Each row comes from the steps of one walk. Every step used is in the known rows, and no mark comes twice. Write the walk behind each row, first mark first.
Known rows
ravusi/lopo/mazal: [-1.37 -1.97  0.34 -0.83  1.37  1.44 -2.89 -1.67 -0.89 -1.95 -4.67 -1.21
  0.04 -0.23  1.74 -1.23 -0.45]
ravusi/lopo: [-2.14 -1.04 -0.07 -2.72  1.20  1.86 -1.92  0.55  0.42 -1.30 -5.77 -1.13
  0.05  0.09  1.44 -1.18  0.19]
mazal/nodov/nosa/lopo/ravusi/vuru: [-1.07 -1.44  0.92 -1.54  1.18 -0.15  0.42  2.00  0.58 -1.59 -1.57 -1.03
 -2.55  2.82  0.23 -2.90 -0.27]
ravusi/nodov/nosa/lopo/mazal: [-0.56 -3.48  3.27 -3.47  0.09 -0.77 -3.57  1.86 -0.95 -1.50 -1.39 -0.61
 -3.95  1.95  0.93 -2.52  0.80]
vuru/ravusi: [-1.18  3.22  0.10 -1.02  1.73  1.20 -1.62 -0.15  0.58 -3.61 -6.88  0.04
  0.09  3.10  0.21 -5.14  0.61]
mivam/vuru/ravusi/nodov/mazal/lopo: [-0.23  1.24 -0.82 -1.37  0.24 -0.49 -3.52 -0.15  1.35  0.35 -3.77  0.78
  0.78  1.11 -0.44 -3.11 -0.59]
mivam/vuru/ravusi/nodov/mazal/lopo/nosa: [-0.26  0.95 -0.94  1.15 -0.62 -1.17 -3.88  0.40  1.78 -0.93 -4.87  0.17
 -0.97 -1.27 -1.68 -3.63 -0.20]
vuru/ravusi/lopo/mazal: [-0.51  0.81  0.18  0.68  1.51  1.82 -3.12 -1.67 -0.82 -4.35 -5.05 -0.75
  0.71  1.24  0.90 -1.73 -0.60]
mazal/nodov/ravusi/vuru: [-1.57  0.33 -1.78 -1.31  2.25  0.87  0.49 -0.39  1.92  0.03 -3.39  0.74
 -0.22  2.46 -0.45 -2.50 -2.68]
mivam/vuru/ravusi/nodov/nosa/lopo/mazal: [ 0.50 -2.16  2.73 -0.88 -0.56 -1.23 -4.63  1.70 -1.14 -3.04 -2.48  1.32
 -2.72  2.52 -0.03 -4.47  1.03]
lopo/nosa: [-2.26 -0.06  0.18  0.32  0.56  0.31 -1.63  0.24  1.06 -2.45 -7.37 -1.35
 -2.10 -0.82 -0.25 -5.14  1.02]
ravusi/nodov: [-2.00 -0.09  1.11 -3.03  0.75 -0.36 -1.74  1.54  1.15 -0.48 -5.74 -0.82
 -1.59  0.44  1.48 -2.83  0.28]
mazal/lopo/ravusi/vuru: [ 0.00  1.76 -1.31 -1.53  0.74  0.81 -0.27 -1.39  1.96 -1.16 -5.08 -1.01
 -0.05  0.15  0.66 -1.91  0.90]
nosa/lopo/mazal/nodov/ravusi: [ 1.00 -2.70  1.15 -1.37  2.52  1.12 -1.09 -0.28 -0.11 -0.51 -0.87 -0.67
  0.47  1.98  0.61 -3.37 -0.49]
ravusi/lopo/mazal/nodov: [-1.74 -2.10 -0.39 -0.11  2.49  1.20 -1.75 -1.02 -0.41 -1.35 -2.55 -1.83
  0.97 -0.76  1.23 -1.63 -2.34]
vuru/ravusi/nodov/nosa: [-1.25  1.68  0.55 -2.90 -0.15 -0.25 -2.94  2.91  0.64 -3.20 -4.62  0.07
 -2.90  4.22 -0.61 -4.12 -0.71]
vuru/ravusi/lopo/mazal/nodov/nosa: [-0.84 -0.53 -1.14  0.00  1.79  1.12 -2.75  0.43 -1.05 -4.11 -1.28 -1.05
 -0.38  3.22 -0.98 -3.04 -3.19]
nodov/mazal/lopo: [-1.31  0.44 -0.92 -3.58  1.71  0.96 -1.97 -1.47  0.78  1.07 -3.49 -0.58
  0.37  1.56  0.03 -2.58 -0.17]

Which walk is each row?
[-2.28 -1.32 -0.26 -0.04  0.35  1.31 -2.26  0.74  0.73 -2.70 -6.78 -1.97
 -1.51 -2.25  0.18 -1.79  0.50]  ravusi/lopo/nosa
[-0.79 -0.08  2.21 -1.06  0.89  0.59  0.10 -0.14  0.69 -1.71 -5.23 -0.87
 -1.49  0.83  2.05 -1.62  2.38]  nosa/lopo/ravusi/vuru
[-0.19 -1.31  2.84 -1.74  0.33 -0.91 -1.44  1.40  0.49  0.65 -3.86 -2.31
 -1.83  1.45  2.39 -0.60  1.40]  nosa/lopo/ravusi/nodov/mazal
[-1.26  1.78 -0.15 -1.40  1.47  2.15 -2.09  0.47  0.54 -3.91 -6.08 -0.63
  0.68  1.65  0.54 -1.83  0.08]  vuru/ravusi/lopo
[-1.18  0.32 -0.68 -0.08  0.72  1.49 -2.87  0.24  0.23 -3.00 -6.73  0.76
  1.31  0.72  0.37 -3.36  0.31]  mivam/vuru/ravusi/lopo
[ 0.33 -0.93  3.21 -2.10  0.23 -0.45 -3.84  1.90 -1.07 -3.89 -1.86 -0.09
 -3.24  3.52  0.00 -3.10  0.52]  vuru/ravusi/nodov/nosa/lopo/mazal
[-1.61 -2.44  1.46 -4.22  1.85  0.32 -1.05  3.02  0.00 -1.25 -1.00 -0.82
 -2.04  3.04 -0.23 -4.53  0.10]  mazal/nodov/nosa/lopo
[-1.41 -0.08 -0.99 -0.84  0.80  0.37 -2.46 -1.16  1.16 -0.20 -4.50 -1.48
 -1.30 -0.83 -1.19 -3.12  0.07]  nodov/mazal/lopo/nosa
[-1.23  2.69  0.96 -1.50  0.87  0.04 -2.08  1.43  1.23 -2.84 -6.13 -0.45
 -0.84  1.93  0.70 -3.43  0.04]  vuru/ravusi/nodov
[-0.78  1.35 -1.32 -1.11  1.03  0.51 -0.64 -2.45  1.48  0.54 -3.90 -0.95
 -0.11  1.36  0.50 -0.83 -0.42]  nodov/mazal/lopo/ravusi/vuru
[ 1.06  1.07 -1.27 -2.20  0.58  1.30 -0.86 -0.13  1.64 -0.98 -5.37 -2.15
  1.00  0.47  0.79 -4.17  1.83]  mazal/lopo/ravusi
[-0.58 -2.14 -2.03  0.42  0.89  1.75 -0.93  1.72  1.77 -1.31 -3.95 -1.90
 -0.23 -0.87 -1.15 -1.67 -2.00]  mazal/nodov/ravusi/lopo/nosa
[ 0.05 -2.13  1.09 -0.56  2.61  0.83 -0.60 -1.42  0.18 -0.83 -0.67  0.60
 -0.65  1.69  0.32 -1.21 -1.52]  nosa/lopo/mazal/nodov/ravusi/vuru
[-0.74 -2.00  3.08 -1.58  1.85  0.72 -2.45 -1.18 -1.08 -1.89 -3.62 -0.51
 -0.85  0.61  1.90 -3.42  1.86]  nosa/lopo/mazal
[-1.44 -0.54 -0.31 -1.47 -0.04 -0.72 -2.88  0.51  1.82  0.53 -3.82 -1.70
 -2.33 -1.92 -0.80 -1.48 -0.39]  ravusi/nodov/mazal/lopo/nosa
[-0.04 -1.60 -1.25 -2.98  0.90  2.60 -1.84  0.74  0.77 -0.66 -5.13 -0.52
  0.48  1.96  0.56 -0.64 -0.45]  nodov/ravusi/lopo
[-0.36  2.26 -0.53  0.08  0.13 -0.39 -3.07  0.46  1.88 -1.84 -4.20 -1.43
 -1.65 -0.38 -1.55 -2.08 -0.41]  vuru/ravusi/nodov/mazal/lopo/nosa
[-0.69 -0.60 -1.35  0.58  2.32  0.58 -0.42 -2.48  0.83 -0.61 -2.37  0.84
 -0.19  2.17 -0.11 -2.49 -3.38]  lopo/mazal/nodov/ravusi/vuru
